Each row comes from the steps of one walk. Every step used is in the known rows, and no mark comes twice. Write the walk behind each row, first mark first.
In the rows, zero is written as 128.
Known rows
kopever > rerenit > fidasef > lizar: [117 127 122 161 120  87 117  98 138  77 121 136 140 143 114 114  92  88
 161 127 115]
fidasef > rerenit > vafi > kopever: [134 126 111 119 116 148 151 169 109 121 131 114 144 137 171 122 126 102
 226 141 143]
roga > vafi > rerenit: [132 136 126  87 136 163 141 143 130 119 134 109 120 116 133 122 131 161
  54 130 139]
roga > vafi > rerenit > fidasef > lizar: [129 128 131  74 125 147 129 150 139 121 128 117 122 138  89 117 121 119
 162 133 135]
roga > vafi > kopever: [145 130 117 132 140 161 138 127 103 148 139 118 132 124 147 123 122 161
 154 134 147]
fidasef > rerenit > roga > kopever > vafi: [127 120 129 125 108 136 109 161 155 155 117 142 133 132 170 136 159 118
 163 127 125]
vafi > kopever > roga > rerenit > fidasef: [136 119 135  98 134 125  98 120 107  86 131 135 108 129  77 143 139 139
 162 127 145]
kopever > rerenit > vafi: [122 136 114 164 136  88 134  95 131 133 123 131 147 119 167 120 107 116
  64 120 115]
kopever > rerenit > fidasef: [111 135 130 159 140  87 141  86 136  89 124 134 140 133 104 118  92 114
  67 122 117]
kopever > vafi > rerenit > roga: [121 121 142 127 133 130 122 173 133 157 122 123 112 116 146 133 175 125
 120 121 122]
rerenit > vafi > roga: [131 140 131 140 135 129 172 108 123 175 133 120 132 125 151 121 124 117
  90 136 119]
roga > vafi: [129 143 118 122 138 138 141 110 125 148 134 122 135 122 146 125 116 144
  37 135 121]
vafi > kopever > rerenit > roga: [138 113 135 182 153 123 106 107 108 132 130 132 111 128 167 107 127 128
 184 126 133]
kopever > roga > vafi > rerenit > fidasef: [123 121 141  83 150 132 102 143 134 159 127 130  98 123  79 143 146 149
  49 119 124]
roga > rerenit > fidasef: [117 145 133  81 131 115 153  97 129  59 129 126 131 133  73 120 107 120
  63 136 131]
roga > kopever > rerenit > fidasef: [122 134 131 147 129 102 131  74 154  92 124 142 148 127 101 116  94 140
  92 121 126]
kopever > roga: [125 130 123 152 135 110 102 116 124 122 130 132 121 122 152 150 141 126
  37 131 108]
kopever > vafi: [115 137 118 166 112 111 140 145 128 130 126 126 151 117 149 145 135 127
  85 126 118]
kopever > vafi > roga: [121 133 131 170 110 134 156 137 127 150 126 127 133 117 145 145 141 138
 106 124 116]
rerenit > roga > kopever > vafi: [133 129 140 147 124 119 108 126 148 191 121 142 135 120 154 134 154 136
 129 122 119]

Write each row's walk
[138 110 112 130 121 133 103 174 111 149 127 130 121 134 174 146 153 110
 202 133 134]
fidasef > rerenit > vafi > kopever > roga
[139 112 119 150 127 127 105 116 118 130 127 136 129 141 108 114  98 127
 252 122 141]
roga > vafi > kopever > rerenit > fidasef > lizar
[127 136 121 150 102 124 127 129 147 134 124 135 159 113 147 147 138 155
 110 123 127]
roga > kopever > vafi
[114 123 129 116 100 118 129 185 142 103 121 122 138 131  93 139 144 101
 211 124 127]
kopever > vafi > rerenit > fidasef > lizar
[130 128 126 172 131 110 150  88 128 153 128 133 125 120 161 118 113 127
  84 119 115]
kopever > rerenit > vafi > roga
[132 128 122 131 142 124  91 116 125 176 128 136 115 119 147 151 140 152
  14 124 111]
kopever > roga > vafi
[132 135 138 118 162 133 121 108 125 205 129 131 114 129 154 115 133 126
  55 133 116]
rerenit > roga > vafi
[144 120 115 163 138 143 115 108 108 128 132 129 128 119 154 118 109 169
 143 117 147]
roga > vafi > kopever > rerenit
[120 131 130  95 117 130 141 153 136  69 130 112 129 140  92 115 122  93
 187 140 128]
vafi > rerenit > fidasef > lizar
[106 132 138 115 119 116 151 169 138 116 124 119 135 119  85 139 141 126
 116 119 129]
kopever > vafi > rerenit > fidasef
[142 139 137 135 118 161 158  91 141 117 137 126 130 123 139 123 123 158
 108 141 131]
vafi > roga > kopever
[139 133 116 142 134 130 152 132 102 157 138 115 146 124 158 121 125 120
 191 138 138]
rerenit > vafi > kopever
[131 113 133  82 128 131  80 157 138 150 125 132 101 134  90 142 149 122
 143 123 124]
kopever > roga > vafi > rerenit > fidasef > lizar
[145 112 130 106 147 173 117 162 111 171 132 126 105 143 169 112 139 124
 204 137 140]
fidasef > rerenit > roga > vafi > kopever
[141 119 123 163 132 130  98 133 101 122 137 127 117 122 148 147 146 140
 157 132 131]
vafi > kopever > roga
[127 136 126  82 109 118 129 112 134  48 126 127 136 147  84 118 111  95
 158 139 129]
roga > rerenit > fidasef > lizar
[116 132 144 109 116 126 156 123 132 114 125 136 123 125  71 142 132 136
 112 118 129]
kopever > vafi > roga > rerenit > fidasef
[133 128 134 103 126 151 121 130 150 119 126 133 123 141 167 114 139 115
 138 143 126]
fidasef > rerenit > roga > kopever
[113 140 139  92 138 130 164 138 134  79 134 110 128 129  82 118 121 120
  96 135 133]
vafi > rerenit > fidasef
[124 124 137 111  92 127 133 136 134 103 122 138 122 136  80 140 135 113
 202 123 128]
kopever > vafi > roga > rerenit > fidasef > lizar
[133 121 128 147 149 124 127 103 114 142 131 133 128 128 103 115  93 151
 159 115 142]
roga > vafi > kopever > rerenit > fidasef
